Every row comes from one small tree of marks. The marks that hang from a mark follow it in brackets, in the order of their numbers. Every link used is in the known rows. Which tree was each row made from?
In the rows, 128 means zero.
Known rows
j_424[j_45]: [127 142 134 137 120 127 147 131 125 184 120 144 157 135 151 115 129 158
 117 141]
j_45[j_692 j_975[j_623]]: [126 108 113 125 119 170 146  88 112  57 156 146 108  99 133 113 123 156
 144 124]
j_436[j_657[j_723] j_863]: [153 124  97 124  68  42 129 136 137 196 159 139 152 125 133 115 121  83
 115 128]
j_863[j_436 j_723]: [115 162 117 120 167  66  95 154 151 184 119 144 133 183 155 122 170 123
 141 158]
j_863[j_436[j_657] j_723]: [137 147 121 130 157  53  94 159 141 205 138 122 129 182 155 127 162 113
 131 152]
j_863[j_723[j_657[j_436]]]: [106 168 142 143 153 129 119 150 156 169  93 167 145 193 150 114 151 153
 123 163]
j_863[j_436]: [123 146 120 114 147  77 128 136 154 179 139 129 131 164 160 122 150 145
 142 138]
j_424[j_45 j_723[j_657[j_436[j_863]]]]: [129 169 173 167 131 184 177 146 142 212  95 173 148 107 134 135 100 160
 114 153]
j_45[j_975[j_436]]: [111 125 124 116 148 130 139 128 120  96 148 139 129 135 139 126 138 167
 123 113]
j_45[j_692 j_975[j_436[j_863[j_723]] j_623]]: [120 103 114 115 129 170 109 100 113  19 139 120 104  97 102 126 135 104
 144 108]
j_424[j_45[j_692] j_723[j_657]]: [128 144 178 158 138 186 178 122 116 170  95 169 145 102 127 145 100 171
 122 146]
j_45[j_692 j_975[j_436[j_657] j_623]]: [132  87 127 123 132 163 132 105 103  39 151  96  99 108 119 134 118 147
 134 103]
j_975[j_436 j_623]: [113 129 110 105 143 116  98 125 140 120 102  71 116 179 131 125 150  98
 142 127]
j_45[j_692 j_975[j_436[j_863] j_623]]: [128  92 117 112 113 174 131  90 115  19 152 110 103  82 106 126 118 122
 144  96]
j_975[j_436]: [108 132 123 108 141  94 123 131 138 134 119 100 143 172 143 127 150 141
 126 116]
j_975[j_436[j_863] j_623]: [129 119 102 101 112 119  98 112 144 117 121  67 116 151 116 124 140  63
 143 111]
j_723[j_657[j_436[j_863]]]: [129 145 142 135 104 145 152 122 166 156 126 151 142 149 141 117 119 148
 126 132]
j_424[j_45 j_723]: [127 162 146 150 138 130 165 143 119 228 108 156 156 121 150 130 124 151
 116 155]
j_45[j_692 j_975[j_436[j_657 j_863] j_623]]: [146  79 119 118 103 164 132  94 107  35 168  91  99  81 104 130 112 115
 137  90]

Which tree is each row?
[118 148 178 174 160 252 183 130 117 106  93 191 111  76 124 139  83 208
 126 159] => j_424[j_45[j_692 j_975[j_623]] j_723[j_657[j_436]]]
[124 133 116 110 133 137  74 127 147 122  91  82 113 173 100 133 147  39
 140 126] => j_975[j_436[j_863[j_723[j_657]]] j_623]
[130 120 148 144 135 213 158 116  98  86 116 137 112  50 101 144  95 137
 129 120] => j_424[j_45[j_692 j_975[j_436[j_863] j_623]] j_723]
[121 155 118 136 113 106 126 133 154 163 129 149 154 152 151 102 148 127
 128 143] => j_657[j_436[j_863[j_723]]]
[161 126 107 130  85  60 110 129 129 201 168 112 150 146 139 114 150  62
 119 124] => j_436[j_657 j_863[j_723]]
[136  89 109 117 103 140 124 111 111  37 146 123 102  79  98 132 103 116
 131 105] => j_45[j_692 j_975[j_436[j_657[j_723] j_863] j_623]]
[133 143 113 121 136  32 117 161 148 198 134 142 130 160 152 130 132 137
 128 151] => j_863[j_436[j_657[j_723]]]
[140  89 118 125 118 154 107 106 104  38 155  98 102  97 101 132 125  96
 135 102] => j_45[j_692 j_975[j_436[j_657 j_863[j_723]] j_623]]
[140 117  93 109 101  78  90 141 139 138 116  77 116 147 107 131 123  54
 130 123] => j_975[j_436[j_657[j_723] j_863] j_623]
[120 113 147 136 130 180 137 120  99  60 129 156 137  70 108 131 116 159
 119 110] => j_424[j_45[j_692 j_975[j_436[j_863[j_723]]]]]
[129 119 169 157 151 183 178 135  86 117 133 147 131  68 123 153  97 193
 111 121] => j_424[j_45[j_692 j_975[j_436[j_657]]] j_723]
[115 162 137 125 174 100  95 154 158 184 101 151 126 193 141 134 156 121
 138 160] => j_863[j_436 j_723[j_657]]
[137 102 150 145 121 168 138 125  92  78 144 141 133  70 108 137 110 148
 111 107] => j_424[j_45[j_692 j_975[j_436[j_657 j_863[j_723]]]]]
[118 129 116 115 133  56 113 159 132 154 113 115 141 167 133 134 135 132
 113 128] => j_975[j_436[j_657[j_723]]]
[137 119 108 112  99  54 115 146 137 154 132 104 142 140 118 131 123  91
 115 112] => j_975[j_436[j_657[j_723] j_863]]
